Each row was made from one small tree. Brackets hold a mark, then the marks that hang from it, in alphabetical order. Every link used is in the known rows. Write each row's tree.
Known rows:
(vukom fofos): [-17.0  -2.1   8.8  21.8  -1.5 -12.4  10.1  -7.7  -0.2   5.1   4.2 -12.6
  14.0  12.2   1.5  -6.7   8.9   2.0 -12.9  -1.5   5.8  13.5  -7.7]
(tafa (tezo rigag)): [-29.7  23.1 -19.8   6.7 -14.6 -28.9   4.3   0.1 -15.5 -17.5 -18.7   8.2
 -30.5  -7.5  -1.7   3.0  -5.5   7.1 -13.9  -9.8  -8.6  -7.8 -16.5]
(nimad (rigag (fofos gazir tafa))): [  6.3   9.0  21.6  36.2  11.3  -0.9 -33.8  -1.4  -8.2  15.5   2.3   1.7
  22.3  -1.3  26.9   6.1  -6.5  20.7   5.3  18.0  12.1  13.5  31.8]
(nimad (rigag (dopuza vukom) (fofos gazir))): [ -0.2   6.4  18.6   9.0   8.1   3.3  -1.3  -1.2  -5.5  18.6  19.3 -23.6
  30.6  23.1  34.4  25.3  -4.1  22.6  16.4  19.5  10.0  -7.3  48.8]
(tezo gazir (rigag (fofos tafa))): [-30.1  31.3  22.8  23.4  16.8 -16.6 -24.4  25.1 -33.9 -10.3   7.1  -6.6
  11.8  -3.3   3.5   0.2  -6.9   2.3   7.1   0.9  21.5  25.7  17.1]
(tafa (tezo gazir rigag)): [-36.8  28.0 -21.2   3.0  -8.0 -30.1  13.0  18.4 -26.9 -11.5 -16.3   5.2
 -18.8 -16.5  -5.0  16.1  -0.1  15.2  -6.7 -22.1   2.5   5.2 -16.2]
(fofos gazir (tafa tezo)): [-11.2   5.0 -26.3  21.0 -13.5 -21.4  -6.2   3.4 -32.7 -21.0  -2.2   6.3
  -8.2 -16.7  19.5  29.2  27.3  13.4  12.5 -11.7  -9.5  41.3 -13.0]
(nimad rigag): [  7.0   8.1   9.5  12.6   5.9  12.5 -13.6   0.8  10.4  18.8 -11.7  11.2
   5.5  -4.9   5.3  -1.5 -17.4  12.4 -11.8  15.3   0.1 -23.4  15.1]
(fofos gazir (tafa (tezo (rigag dopuza)))): [-20.2  21.5 -24.8  14.9 -10.4 -27.1  -1.7   7.8 -38.3 -35.6  -6.6  -1.2
 -11.4  -4.7  18.7  29.5  22.5   4.1   7.0  -3.0 -12.0  25.2 -15.4]
(fofos gazir tafa): [  3.8   2.8 -10.3  23.8  -2.2  -5.3 -17.4  10.6 -21.2 -16.6   3.6  -3.3
   6.9  -7.8  14.3  19.3  22.6   0.4  13.9   3.9  -5.6  36.2  -3.5]
(nimad (rigag fofos)): [  3.9   6.6  28.8  20.9  12.5   3.3 -22.1  -7.8   5.4  26.0  -0.3   3.7
  17.8   3.4  17.6  -6.3 -21.1  20.1  -2.9  16.1  15.7 -10.8  33.6]
(fofos (tafa (tezo gazir rigag))): [-33.7  26.0 -10.8  13.4  -0.4 -16.4 -10.8  14.0 -41.4 -25.8  -3.7  18.3
 -15.7 -20.9   3.0  13.6   6.2   3.1   2.7  -9.9  -1.5  28.3  -9.6]
(vukom (fofos gazir (tafa tezo))): [-24.9   1.3 -12.3  38.1 -10.8 -30.8   4.4  -4.7 -26.9 -12.5   1.5  -7.4
   8.2  -1.1  16.2  15.5  31.2  13.8  -2.5 -11.0  -2.0  47.0 -18.0]
(naso tafa): [  7.7  -4.6  -0.1   7.1 -13.8   9.5   2.7  12.8   2.2 -21.8   8.9  14.6
 -22.4  14.6   3.6   6.5  12.3  -8.5   0.8   5.3 -13.8  14.4   3.0]
(nimad (rigag dopuza fofos naso)): [  2.8   5.9  48.3  16.1  32.3  10.2 -14.2  -6.4   5.2  13.5  -4.0  -0.7
  35.7  17.0  29.6  13.2  -9.0  27.9  -3.0   6.6  32.8 -12.2  48.2]
(vukom (fofos tafa) (tezo gazir rigag)): [-57.7  30.7 -12.0  25.5   2.4 -21.2 -12.0  30.6 -35.2 -19.3  21.0  -8.2
  -5.0 -16.4 -16.1   6.6  12.3  -1.6 -12.2 -11.8  -6.7  51.2 -14.3]
(tafa (tezo gazir)): [-24.2   8.4 -21.8  -6.9  -6.1 -21.3  24.0   9.6 -26.0  -0.9  -4.8   8.7
  -6.3 -20.3   1.9  24.5  11.3  23.3   6.4 -30.2   7.4  20.0 -11.9]
(tafa (tezo gazir (rigag dopuza nimad))): [-37.7  25.0  -8.5 -16.2 -13.8 -17.5  37.8  17.9 -23.7 -11.3 -13.7  -4.4
 -10.6   9.9  -4.0  32.1  -4.3  18.0 -12.7 -10.8  12.6  -4.2  -5.3]
(dopuza (vukom fofos tezo)): [-43.1   4.1 -18.1  11.4 -11.3  -6.1   3.1  11.5  -9.4   3.8  39.4 -24.0
  -2.6   5.2  -5.2  14.8   6.3   6.5   0.8  -6.5 -17.0  31.1  14.7]
(fofos gazir): [  8.0  -2.0 -16.3  13.6  -8.8 -12.9   3.5  10.9  -0.5  -0.7  -5.4 -18.0
   8.3  -1.2   6.9  18.0  16.2   8.8   5.6  -2.5  -2.3  12.5  -6.6]
(vukom (fofos gazir)): [-10.7  -4.2  -5.2  32.2  -6.8 -23.3  12.8   1.5  -0.9   4.9  -0.6 -27.4
  21.0  10.7   7.1   7.5  21.6  10.5  -7.4  -3.8   4.6  22.8 -12.3]

Which tree is each row?
[-19.8   2.2  -5.2 -11.2   0.2 -14.6  14.4   5.1 -23.1  -3.9  49.9 -43.2
  19.9  25.9  27.7  41.5  17.2  15.4  34.8  -3.8   3.2  33.0  37.9]  (rigag (dopuza (vukom tezo)) (fofos gazir))
[-19.4  10.1   0.9  -2.1   3.7  12.4   7.7   2.1  -3.5  10.6  22.1 -12.8
  12.8  13.5  12.5  19.7  -5.0  11.9  -2.9  13.0  -9.7 -10.6  26.1]  (nimad (rigag (dopuza (vukom fofos tezo))))
[-38.5  25.8 -11.0   1.3 -19.2 -21.7  22.3  22.0 -17.6  -4.1 -20.8   2.2
 -15.7  -2.4 -12.2  22.5 -10.0  21.5 -19.3 -11.7  10.8   1.6  -7.6]  (tafa (tezo gazir (rigag nimad)))
[-10.3  -1.8  45.6  16.5  -5.0   9.3 -13.8  -4.9  -9.4   9.1  14.0  -2.7
  16.6  28.6   9.3   6.6 -14.7  14.0  -2.1  21.4  30.8  29.1  38.5]  (rigag (fofos tafa) nimad)
[-18.0  12.5  -8.9  11.1 -33.6  -6.5  12.2  17.1  -3.4 -29.5 -10.3  18.6
 -45.3  20.1  -3.4  14.2  -0.7   2.5 -20.2   5.5 -13.4   5.3  -4.1]  (naso (tafa (tezo (rigag nimad))))
[-25.6  28.8  18.7   3.6  24.8  -5.7   6.9  37.4 -14.8 -18.5 -12.6 -12.8
  20.1   4.8  -1.5  24.6   4.5   5.6  -8.0 -12.3  24.6  -3.8  11.4]  (tezo gazir (rigag dopuza naso))
[-24.2  25.6  41.7  45.5  22.3 -12.4 -47.7   9.7 -12.4 -18.2  -9.2   1.2
   7.2   6.8   9.2  -8.1  -9.3   4.8 -11.7   5.6  22.9  16.1  28.8]  (tezo (rigag (fofos tafa) naso))
[-41.2  22.1 -14.7  14.1  -4.0  -0.7 -22.0  29.2  -5.7 -11.2  19.0 -14.1
 -17.1  -3.9 -11.3  18.5  -8.0   5.5  -5.3  -4.0 -15.7  12.2  25.5]  (dopuza (vukom (tezo (rigag naso))))
[-23.2  30.1   1.7 -13.1  11.7  -8.5  18.8  29.8 -23.0 -16.6  -0.8 -17.5
   9.6   6.5  -4.4  16.5   0.8  -5.3   2.1  -1.2   9.5  -9.9  -2.3]  (tezo gazir (rigag dopuza))
[ -9.5   6.6  13.7   3.4   5.9  14.2   9.4  -2.7   0.6  15.2  13.1 -12.7
  22.7  20.8  17.6  14.9  -6.0  10.1  -2.2  20.0  -2.3 -21.1  28.9]  (nimad (rigag (dopuza (vukom fofos))))
[-20.8  26.4  18.0   8.0  17.1   1.3   7.3  45.1 -13.7 -32.5  -7.0  -3.5
   4.7  15.0   0.7  27.4  13.2   0.5  -7.6  -9.0  16.4   5.8  12.2]  (tezo gazir (rigag dopuza (naso tafa)))
[-31.4  22.0  -6.9  21.3  -3.2 -26.5  -5.1   5.9 -10.0 -19.1 -29.0  10.9
 -21.7  -8.9  -0.1   8.5  -3.3  16.1 -21.1 -18.4   4.1  -3.0  -7.7]  (tafa (tezo (rigag naso)))
[-31.8  25.3  -9.6  -4.8   6.5  -7.3  -7.0  22.2  -7.2 -27.0   2.9  -6.1
 -15.1  -2.1  -9.5  16.6   1.4   0.2 -14.7 -10.7  -5.9   4.5   2.6]  (vukom (tezo (rigag dopuza naso)))
[-34.5   9.0 -26.9  -8.3  -5.7   4.1   1.5  31.7 -18.3   3.3  38.8 -16.3
  -4.7 -13.7  -9.7  31.0   4.7  10.3  16.5 -13.5 -12.6  31.6  22.2]  (dopuza (vukom (tezo gazir)))
[ -3.6  -2.6  32.1  26.6 -11.5  -2.1 -11.6   2.9 -10.4   9.0  10.1 -16.7
  23.4  27.3  15.2  20.8  -1.6  20.5   2.3  18.7  29.0  39.1  33.7]  (rigag (fofos gazir tafa) nimad)
[-22.8  19.7  52.9  13.4   8.7  -2.4  -2.1  10.4   4.1  -7.3 -12.2 -19.8
  18.5  44.1   5.8  13.8 -18.8  13.4 -22.7  16.0  37.7 -11.7  39.1]  (tezo (rigag dopuza fofos naso nimad))
[-29.0  24.5 -18.1  13.3  -7.1 -27.8 -17.0  18.7 -12.0 -11.7  12.9 -18.9
 -16.8  -6.9  -6.3   6.4  -4.3   5.4  -4.3  -4.6  -7.1  21.7   2.1]  (vukom (tezo (rigag (fofos gazir))))
[-23.4  26.0  43.8  23.4  27.7  -8.1 -26.6   4.5 -20.6 -27.8  -0.4  -7.1
  15.4  22.0  18.6   4.5  -2.3   0.4  -2.4   7.3  25.1   9.1  30.9]  (tezo (rigag dopuza (fofos tafa) naso))
[-22.7   4.9 -16.5 -31.2  -1.6   7.3  21.2   8.3 -16.7 -12.1  39.3 -21.0
  -1.2  14.7   6.5  32.1  10.2  -1.4  18.8  -1.7 -15.4   7.0  20.2]  (rigag (dopuza (vukom tezo)))
[-53.8  19.2 -18.1  19.5 -12.8 -12.4  -5.6  19.3  -9.7  -5.3  30.6 -26.7
 -11.5   6.7 -11.5   7.1  -3.3   0.1  -9.5   1.8 -20.8  20.0  11.8]  (dopuza (vukom fofos (tezo rigag)))
[-10.1  -5.3  61.9  29.8   6.7   6.8 -12.7   4.8  15.3  18.2  -8.3  -9.2
  30.0  32.0   6.2  14.4 -16.2  35.3 -19.4   3.5  52.9  16.9  53.0]  (rigag fofos naso nimad)
[-36.8  28.0 -19.9 -14.5  -3.2 -27.5  29.3  14.9 -32.1 -19.1  -8.7  -2.1
 -11.5  -5.2   2.5  25.4   6.4  11.7  -0.2 -20.9   4.0  -0.2 -13.9]  (tafa (tezo gazir (rigag dopuza)))
[-38.6  26.2  -7.6  17.3   1.9 -27.6   3.0  24.2 -21.0 -13.6 -25.2   8.6
 -10.1 -18.8  -3.0  21.1   2.5  25.2 -13.8 -29.7  14.3   9.8  -6.6]  (tafa (tezo gazir (rigag naso)))
[-30.1  25.7  30.8  14.3  -0.9 -10.1   0.3  31.0  -9.6  10.7  -3.0 -19.7
  14.9  19.2 -10.7   8.7 -23.3  14.9 -13.5   9.1  35.5   6.2  25.6]  (tezo gazir (rigag fofos nimad))
[-29.2   2.3 -29.3  21.5 -14.5 -28.0   9.4  12.6  -6.7  -1.7  16.5 -27.0
   3.5  -4.2  -4.4  16.9  26.1  13.4  -8.3 -18.0 -11.1  43.3 -18.7]  (vukom (fofos gazir) tezo)
[-11.9   2.2 -18.1   1.3 -18.1  -7.3  20.0  20.1 -18.2 -22.7   6.1  21.6
 -28.5  -0.2   4.5  26.0  20.7   9.9   5.8 -19.0  -7.5  30.0  -6.6]  (naso (tafa (tezo gazir)))
[-37.6  29.9 -26.8  -4.6  -1.8 -13.8  -4.3  38.2 -18.0 -11.2  10.0  -6.7
 -17.5 -21.7 -23.7  13.3  -2.3   1.9  -6.8 -15.5  -8.6  18.0  -8.8]  (vukom (tezo gazir rigag))
[-25.7  28.1  15.7  26.3  19.8  -9.2 -14.1  41.4  -7.3  -9.2 -21.4  -4.0
  10.7  -9.6 -11.9  11.5  -2.6  10.6 -16.0 -13.6  24.0   3.2   8.4]  (tezo gazir (rigag naso))
[ -7.2  -3.5  54.0  48.4   4.8   2.3 -26.9  12.2  -1.3   6.9  -6.4 -12.0
  35.2  24.8  18.5  29.9   2.3  36.6  -8.8   5.9  47.6  46.2  49.5]  (rigag (fofos gazir tafa) naso nimad)
[-23.4  -2.6  -9.1  28.3 -11.5 -10.5   8.0   9.1  -4.5   7.1  21.9 -34.9
  15.8  16.2   8.5  19.2  13.5  10.1   5.1   2.1  -6.5  22.5  15.6]  (dopuza (vukom (fofos gazir)))
[-41.8  25.9   8.4  23.6   8.3 -35.2  -3.4  17.3 -25.0  -8.1 -15.3   2.8
  -0.3 -10.3   6.0  16.3  -0.4  31.7  -6.3 -30.0  27.0  20.0   9.2]  (tafa (tezo gazir (rigag fofos naso)))
